Every row comes from one small tree of marks. The marks that hang from a mark follow it in brackets, in alphabetical order. Every link used is in the known rows. Which tree was each row made from?
In the rows, zero is written as 100.
Known rows
moru(vepir(delog) zupeg(kebup(gesav(geni)))): [114, 114, 110, 115, 87, 94, 91, 94, 90, 73, 119, 97, 80, 77, 103, 94, 112, 86, 81, 82, 108, 81, 110, 98, 85, 108, 85, 103, 96, 116, 98, 148, 92, 83, 68, 157, 106, 107, 95, 91, 109, 97, 150]
kebup(gesav(geni(zupeg)) vepir(bebi delog(pivul))): [145, 88, 119, 98, 112, 103, 124, 88, 114, 72, 104, 87, 57, 107, 117, 113, 77, 103, 92, 121, 124, 75, 106, 84, 93, 100, 96, 126, 69, 101, 124, 99, 90, 99, 37, 126, 127, 86, 87, 99, 136, 100, 134]
bebi(zupeg(kebup)): [106, 112, 93, 104, 102, 93, 90, 90, 92, 93, 93, 91, 106, 83, 115, 91, 95, 103, 93, 90, 105, 98, 98, 100, 105, 113, 89, 109, 130, 105, 104, 96, 93, 99, 90, 122, 94, 107, 90, 101, 98, 108, 104]
kebup(gesav vepir(bebi delog geni moru) zupeg): [163, 114, 131, 136, 98, 93, 138, 87, 101, 79, 78, 54, 74, 89, 138, 84, 96, 87, 95, 113, 114, 76, 109, 51, 104, 112, 110, 115, 78, 61, 166, 101, 91, 83, 40, 123, 99, 87, 91, 103, 131, 102, 125]
pivul(delog(vepir(geni moru))): [115, 118, 107, 109, 99, 111, 108, 90, 98, 80, 113, 73, 81, 100, 146, 109, 112, 114, 85, 94, 103, 108, 109, 75, 98, 99, 98, 80, 100, 99, 116, 100, 83, 83, 75, 106, 111, 107, 103, 107, 126, 103, 113]
pivul(delog(vepir(geni kebup(gesav)))): [113, 117, 111, 100, 134, 121, 101, 94, 95, 66, 98, 71, 78, 96, 149, 99, 91, 106, 92, 118, 113, 108, 119, 77, 92, 104, 95, 79, 91, 114, 119, 97, 100, 93, 66, 110, 112, 84, 97, 98, 127, 98, 130]
vepir(moru): [103, 112, 99, 107, 80, 105, 108, 105, 91, 102, 108, 97, 101, 96, 108, 96, 104, 102, 92, 97, 100, 94, 102, 86, 107, 101, 99, 98, 110, 91, 108, 104, 89, 89, 90, 97, 102, 106, 102, 111, 105, 108, 101]
kebup(gesav vepir(moru(zupeg))): [124, 93, 114, 111, 89, 112, 110, 96, 113, 87, 101, 86, 93, 81, 112, 83, 94, 88, 90, 110, 104, 79, 100, 78, 74, 113, 102, 104, 104, 96, 114, 117, 88, 100, 70, 118, 103, 110, 100, 103, 116, 105, 104]
delog(vepir(bebi)): [115, 102, 104, 107, 109, 107, 96, 78, 114, 99, 98, 97, 81, 100, 127, 102, 98, 113, 92, 100, 113, 89, 88, 85, 104, 102, 102, 101, 76, 100, 102, 105, 111, 91, 76, 101, 107, 110, 93, 97, 113, 101, 98]
zupeg(moru): [101, 103, 104, 108, 89, 97, 98, 99, 99, 100, 115, 101, 104, 94, 112, 99, 109, 97, 100, 112, 86, 98, 99, 91, 103, 98, 94, 106, 116, 88, 102, 93, 84, 87, 100, 117, 102, 102, 105, 107, 96, 108, 103]
pivul(delog(vepir(bebi))): [112, 106, 104, 104, 114, 105, 98, 82, 115, 80, 99, 94, 70, 101, 138, 109, 107, 116, 93, 103, 116, 104, 98, 90, 89, 98, 97, 91, 78, 110, 101, 103, 106, 91, 83, 101, 109, 103, 99, 103, 127, 94, 96]
pivul(delog(vepir)): [105, 98, 105, 95, 111, 109, 92, 84, 116, 80, 102, 94, 81, 99, 131, 108, 114, 111, 91, 105, 109, 108, 105, 96, 80, 94, 98, 86, 88, 115, 94, 96, 99, 99, 91, 103, 113, 105, 99, 103, 120, 97, 92]
moru(vepir): [100, 103, 104, 102, 92, 105, 87, 102, 101, 103, 105, 105, 96, 96, 80, 102, 109, 99, 92, 88, 106, 100, 89, 106, 85, 93, 100, 92, 92, 110, 96, 121, 107, 102, 96, 112, 97, 107, 103, 96, 96, 97, 117]
moru(vepir(bebi) zupeg(geni)): [107, 114, 102, 132, 86, 96, 94, 75, 100, 112, 124, 80, 85, 100, 79, 84, 105, 110, 95, 75, 104, 84, 85, 94, 98, 123, 99, 100, 92, 109, 99, 147, 100, 82, 87, 142, 79, 120, 102, 88, 112, 95, 137]
kebup(vepir): [123, 85, 110, 102, 105, 103, 105, 100, 124, 102, 85, 95, 95, 94, 92, 100, 98, 97, 98, 106, 99, 97, 96, 95, 76, 100, 104, 100, 95, 97, 102, 98, 104, 104, 88, 109, 98, 102, 102, 99, 98, 102, 99]
pivul(delog(vepir(geni kebup(gesav) moru))): [117, 128, 113, 106, 119, 123, 106, 97, 89, 67, 106, 68, 78, 89, 157, 96, 96, 106, 84, 114, 112, 103, 120, 66, 97, 104, 94, 78, 99, 104, 128, 100, 90, 84, 60, 109, 114, 87, 99, 105, 131, 105, 132]
vepir(bebi geni(zupeg(moru))): [122, 121, 97, 135, 99, 97, 117, 89, 85, 107, 124, 90, 98, 103, 130, 105, 87, 109, 87, 85, 97, 85, 98, 80, 116, 106, 98, 115, 102, 86, 122, 103, 84, 83, 75, 130, 103, 107, 98, 103, 117, 107, 136]
gesav(geni(zupeg(kebup moru))): [109, 102, 95, 115, 91, 96, 108, 101, 94, 90, 126, 108, 99, 88, 115, 115, 96, 100, 79, 95, 91, 75, 106, 93, 99, 97, 85, 116, 115, 97, 95, 105, 72, 89, 69, 155, 119, 109, 103, 108, 99, 113, 128]
gesav(geni(zupeg(kebup(vepir)))): [127, 89, 101, 108, 104, 103, 114, 103, 111, 90, 103, 105, 92, 89, 99, 116, 91, 99, 79, 93, 99, 76, 104, 97, 75, 97, 94, 110, 103, 107, 95, 108, 88, 103, 56, 150, 117, 108, 99, 101, 99, 107, 122]
kebup(gesav(geni) zupeg(moru)): [115, 85, 116, 109, 94, 98, 117, 94, 98, 74, 110, 78, 87, 92, 117, 96, 86, 86, 100, 131, 100, 66, 105, 78, 106, 101, 99, 125, 98, 74, 139, 90, 67, 101, 55, 134, 111, 94, 94, 103, 107, 109, 110]
gesav(geni(zupeg(kebup))): [109, 99, 94, 107, 100, 100, 108, 103, 96, 88, 114, 109, 98, 93, 103, 116, 91, 102, 80, 88, 100, 81, 109, 102, 93, 97, 90, 112, 104, 109, 93, 107, 85, 99, 68, 145, 117, 108, 97, 101, 102, 108, 124]
delog(pivul vepir(bebi kebup)): [108, 117, 108, 111, 137, 122, 87, 71, 100, 92, 98, 98, 71, 88, 145, 94, 84, 146, 90, 122, 133, 99, 96, 78, 117, 102, 94, 94, 82, 108, 95, 97, 105, 84, 69, 92, 118, 90, 80, 99, 120, 105, 123]
vepir(bebi kebup(zupeg(moru))): [115, 120, 110, 143, 120, 102, 105, 86, 92, 96, 90, 92, 90, 75, 135, 79, 89, 111, 95, 120, 116, 87, 101, 71, 116, 104, 100, 112, 96, 79, 121, 99, 97, 84, 77, 121, 95, 84, 92, 104, 107, 108, 120]
bebi(zupeg(moru(vepir(kebup)))): [105, 112, 104, 105, 101, 112, 76, 92, 87, 101, 114, 90, 101, 83, 114, 89, 96, 103, 86, 102, 106, 102, 86, 93, 100, 102, 90, 108, 131, 113, 113, 101, 88, 91, 84, 132, 97, 106, 94, 102, 99, 113, 137]
delog(pivul vepir): [103, 94, 108, 94, 116, 118, 85, 73, 109, 92, 106, 99, 83, 98, 130, 107, 103, 136, 94, 114, 116, 101, 96, 92, 103, 96, 96, 96, 91, 108, 91, 90, 91, 99, 80, 89, 121, 110, 89, 102, 110, 104, 99]

Which tree is each row?
[105, 120, 105, 123, 85, 93, 86, 102, 98, 97, 112, 110, 104, 70, 102, 90, 117, 97, 93, 95, 89, 95, 96, 98, 92, 98, 89, 90, 119, 91, 86, 121, 95, 76, 98, 143, 97, 109, 108, 105, 84, 110, 126] | zupeg(kebup moru(vepir))
[145, 115, 121, 120, 102, 87, 114, 102, 102, 75, 95, 79, 91, 76, 131, 89, 110, 75, 103, 117, 83, 88, 119, 74, 94, 113, 92, 98, 114, 73, 125, 102, 89, 70, 67, 150, 103, 91, 104, 102, 103, 107, 139] | zupeg(kebup(gesav vepir(delog geni)) moru)
[126, 110, 114, 135, 104, 89, 100, 70, 108, 89, 106, 76, 87, 79, 109, 82, 120, 115, 103, 95, 100, 95, 108, 89, 94, 126, 91, 103, 113, 98, 87, 118, 87, 76, 86, 154, 93, 111, 98, 96, 107, 101, 133] | moru(zupeg(geni kebup(vepir(delog(pivul)))))
[127, 121, 111, 96, 114, 98, 107, 91, 80, 71, 112, 71, 65, 94, 145, 93, 75, 89, 96, 123, 116, 83, 108, 68, 130, 111, 85, 130, 104, 96, 144, 90, 85, 70, 43, 138, 108, 74, 89, 99, 129, 109, 156] | vepir(bebi(zupeg(moru)) delog kebup(gesav(geni)))
[123, 113, 124, 138, 93, 98, 102, 75, 87, 90, 110, 77, 89, 88, 127, 96, 120, 118, 95, 104, 109, 100, 103, 80, 112, 94, 98, 111, 99, 81, 124, 97, 74, 83, 78, 129, 103, 102, 92, 102, 109, 105, 136] | kebup(zupeg(moru(vepir(delog(pivul) geni))))
[107, 90, 96, 102, 86, 103, 109, 100, 96, 97, 132, 104, 95, 102, 108, 120, 90, 99, 83, 98, 94, 77, 101, 94, 98, 91, 91, 124, 109, 101, 102, 95, 70, 97, 66, 141, 120, 110, 103, 108, 106, 113, 122] | gesav(geni(zupeg(moru)))
[103, 115, 97, 133, 93, 89, 101, 83, 94, 100, 113, 82, 103, 82, 99, 79, 110, 106, 99, 82, 90, 90, 107, 96, 101, 129, 91, 98, 121, 101, 89, 127, 87, 81, 99, 148, 82, 116, 101, 95, 96, 100, 121] | moru(zupeg(geni kebup))
[118, 95, 118, 118, 94, 100, 111, 89, 101, 77, 113, 79, 75, 89, 107, 95, 83, 90, 95, 120, 108, 62, 90, 78, 105, 99, 100, 122, 80, 75, 140, 113, 79, 94, 47, 141, 106, 97, 96, 99, 114, 105, 123] | kebup(gesav(geni) zupeg(moru(vepir(bebi))))
[143, 114, 117, 131, 81, 100, 114, 88, 103, 95, 105, 73, 88, 93, 127, 97, 116, 96, 87, 84, 98, 100, 109, 69, 92, 107, 101, 104, 106, 90, 117, 115, 84, 77, 69, 131, 96, 113, 102, 103, 117, 104, 137] | kebup(vepir(delog geni moru(zupeg)))
[105, 106, 102, 97, 105, 94, 112, 109, 93, 72, 102, 92, 90, 86, 104, 96, 86, 87, 99, 109, 98, 76, 111, 95, 103, 109, 92, 101, 100, 92, 108, 110, 92, 93, 65, 131, 110, 91, 97, 94, 101, 103, 119] | zupeg(kebup(gesav(geni)))
[132, 134, 107, 111, 118, 124, 107, 84, 78, 86, 103, 61, 78, 92, 160, 83, 71, 109, 81, 106, 121, 83, 99, 50, 127, 120, 97, 105, 106, 99, 153, 101, 90, 79, 33, 114, 107, 95, 84, 101, 132, 114, 145] | delog(vepir(bebi(zupeg) geni kebup(gesav) moru))
[135, 130, 100, 135, 97, 111, 110, 81, 89, 99, 111, 92, 90, 87, 152, 99, 98, 117, 67, 76, 109, 79, 100, 64, 110, 108, 93, 98, 99, 93, 114, 117, 90, 75, 52, 129, 113, 121, 92, 108, 117, 112, 128] | delog(vepir(bebi geni(zupeg(kebup)) moru))
[117, 122, 96, 122, 83, 109, 117, 103, 77, 106, 122, 89, 107, 101, 122, 106, 95, 102, 77, 75, 98, 92, 109, 79, 110, 100, 98, 102, 114, 98, 123, 104, 77, 92, 73, 119, 109, 113, 100, 109, 113, 110, 130] | vepir(geni(zupeg) moru)
[117, 98, 111, 129, 93, 91, 110, 80, 98, 105, 108, 67, 101, 91, 105, 86, 112, 99, 109, 115, 86, 83, 100, 81, 114, 113, 101, 111, 113, 70, 123, 88, 73, 88, 86, 140, 89, 105, 104, 106, 97, 107, 106] | kebup(zupeg(geni moru))
[139, 114, 111, 118, 98, 87, 100, 88, 100, 87, 97, 70, 98, 82, 133, 94, 112, 92, 92, 94, 90, 100, 103, 78, 101, 112, 90, 114, 136, 87, 124, 88, 79, 75, 69, 152, 95, 108, 97, 104, 104, 112, 136] | bebi(zupeg(kebup(vepir(delog geni)) moru))
[130, 99, 114, 110, 107, 92, 115, 101, 111, 90, 89, 66, 92, 86, 85, 77, 94, 80, 113, 115, 88, 79, 107, 89, 87, 131, 97, 91, 108, 83, 114, 108, 100, 90, 72, 142, 88, 95, 104, 97, 94, 101, 116] | zupeg(geni kebup(gesav vepir))
[103, 106, 99, 116, 100, 97, 101, 92, 94, 75, 115, 100, 91, 80, 111, 91, 90, 96, 89, 97, 99, 76, 111, 96, 96, 116, 91, 106, 106, 107, 96, 130, 85, 96, 73, 141, 105, 107, 95, 92, 107, 102, 122] | moru(zupeg(kebup(gesav(geni))))
[106, 111, 106, 99, 129, 120, 89, 92, 107, 77, 95, 93, 80, 89, 140, 103, 105, 116, 87, 115, 116, 111, 113, 88, 84, 95, 93, 80, 96, 121, 95, 97, 104, 95, 86, 107, 114, 91, 99, 101, 119, 99, 109] | pivul(delog(vepir(kebup)))
[155, 107, 121, 108, 103, 89, 116, 85, 104, 80, 99, 54, 74, 102, 137, 93, 85, 80, 103, 112, 103, 89, 98, 68, 108, 118, 98, 124, 103, 79, 157, 90, 88, 80, 49, 133, 94, 92, 92, 97, 128, 105, 141] | kebup(gesav vepir(bebi(zupeg(moru)) delog geni))
[125, 124, 104, 117, 122, 114, 94, 74, 87, 97, 106, 70, 83, 93, 162, 92, 82, 119, 80, 103, 111, 95, 92, 59, 123, 113, 95, 108, 112, 100, 130, 91, 92, 72, 52, 126, 101, 103, 87, 98, 118, 113, 147] | delog(vepir(bebi(zupeg(moru)) geni kebup))
[126, 123, 123, 131, 128, 101, 107, 76, 87, 72, 94, 81, 71, 72, 158, 76, 90, 115, 105, 146, 133, 90, 116, 67, 130, 105, 91, 119, 85, 80, 134, 89, 89, 78, 67, 115, 112, 62, 81, 103, 126, 104, 136] | vepir(bebi delog(pivul) kebup(gesav zupeg(moru)))
[139, 91, 111, 104, 113, 111, 119, 105, 106, 90, 94, 81, 98, 102, 111, 103, 78, 84, 90, 106, 104, 83, 104, 86, 75, 109, 105, 105, 95, 100, 130, 97, 95, 115, 59, 123, 109, 100, 95, 98, 116, 101, 125] | kebup(gesav vepir(geni(zupeg)))
[103, 123, 103, 121, 105, 122, 102, 101, 78, 88, 112, 95, 95, 74, 131, 73, 88, 96, 84, 115, 116, 86, 113, 72, 103, 115, 91, 99, 115, 108, 111, 123, 87, 89, 77, 114, 105, 92, 95, 103, 116, 109, 128] | vepir(kebup(gesav) moru(zupeg))
[108, 122, 112, 107, 126, 108, 93, 90, 84, 84, 99, 97, 81, 88, 131, 91, 105, 123, 102, 119, 124, 116, 119, 87, 118, 96, 91, 98, 98, 108, 97, 90, 99, 82, 93, 99, 113, 74, 89, 101, 112, 99, 139] | vepir(delog(pivul) kebup)
[109, 96, 108, 89, 135, 136, 94, 82, 95, 76, 114, 98, 73, 89, 141, 105, 73, 127, 79, 133, 130, 82, 109, 81, 99, 96, 93, 107, 90, 124, 100, 92, 84, 106, 42, 113, 142, 93, 80, 102, 122, 109, 135] | delog(pivul vepir(kebup(gesav(geni(zupeg)))))
[106, 112, 100, 126, 98, 93, 102, 84, 91, 88, 115, 77, 99, 82, 101, 74, 101, 90, 102, 96, 94, 80, 110, 94, 101, 133, 91, 99, 118, 100, 101, 127, 86, 88, 88, 149, 88, 106, 98, 95, 101, 101, 123] | moru(zupeg(geni kebup(gesav)))
[129, 115, 106, 105, 95, 82, 106, 77, 90, 102, 106, 59, 78, 113, 114, 93, 104, 97, 109, 91, 106, 96, 96, 86, 132, 124, 93, 124, 101, 95, 132, 96, 94, 74, 78, 128, 85, 99, 93, 98, 122, 97, 127] | vepir(bebi(zupeg(geni)) delog)
[120, 134, 104, 108, 107, 111, 112, 92, 73, 94, 106, 51, 81, 91, 123, 68, 70, 97, 100, 115, 113, 81, 100, 62, 134, 133, 94, 111, 117, 92, 149, 104, 89, 76, 54, 121, 89, 81, 91, 103, 125, 112, 139] | vepir(bebi(zupeg(geni)) kebup(gesav) moru)
[104, 111, 110, 108, 114, 136, 93, 73, 91, 73, 127, 86, 69, 81, 151, 91, 83, 135, 78, 125, 126, 79, 108, 65, 111, 104, 88, 101, 100, 112, 103, 111, 73, 83, 41, 113, 130, 103, 85, 104, 128, 113, 137] | delog(pivul vepir(kebup(gesav(geni)) moru(zupeg)))
[137, 97, 111, 121, 100, 105, 116, 99, 109, 106, 106, 88, 105, 96, 117, 110, 94, 97, 86, 97, 90, 92, 101, 84, 80, 100, 103, 108, 113, 92, 115, 93, 83, 99, 69, 140, 105, 112, 104, 105, 105, 110, 130] | kebup(vepir(geni(zupeg(moru))))
[129, 132, 113, 123, 86, 80, 106, 93, 88, 85, 118, 72, 78, 81, 103, 74, 118, 78, 112, 106, 89, 79, 102, 84, 113, 125, 86, 97, 103, 77, 119, 128, 93, 54, 73, 167, 91, 94, 107, 100, 103, 102, 148] | zupeg(geni kebup(gesav) moru(vepir(bebi delog)))
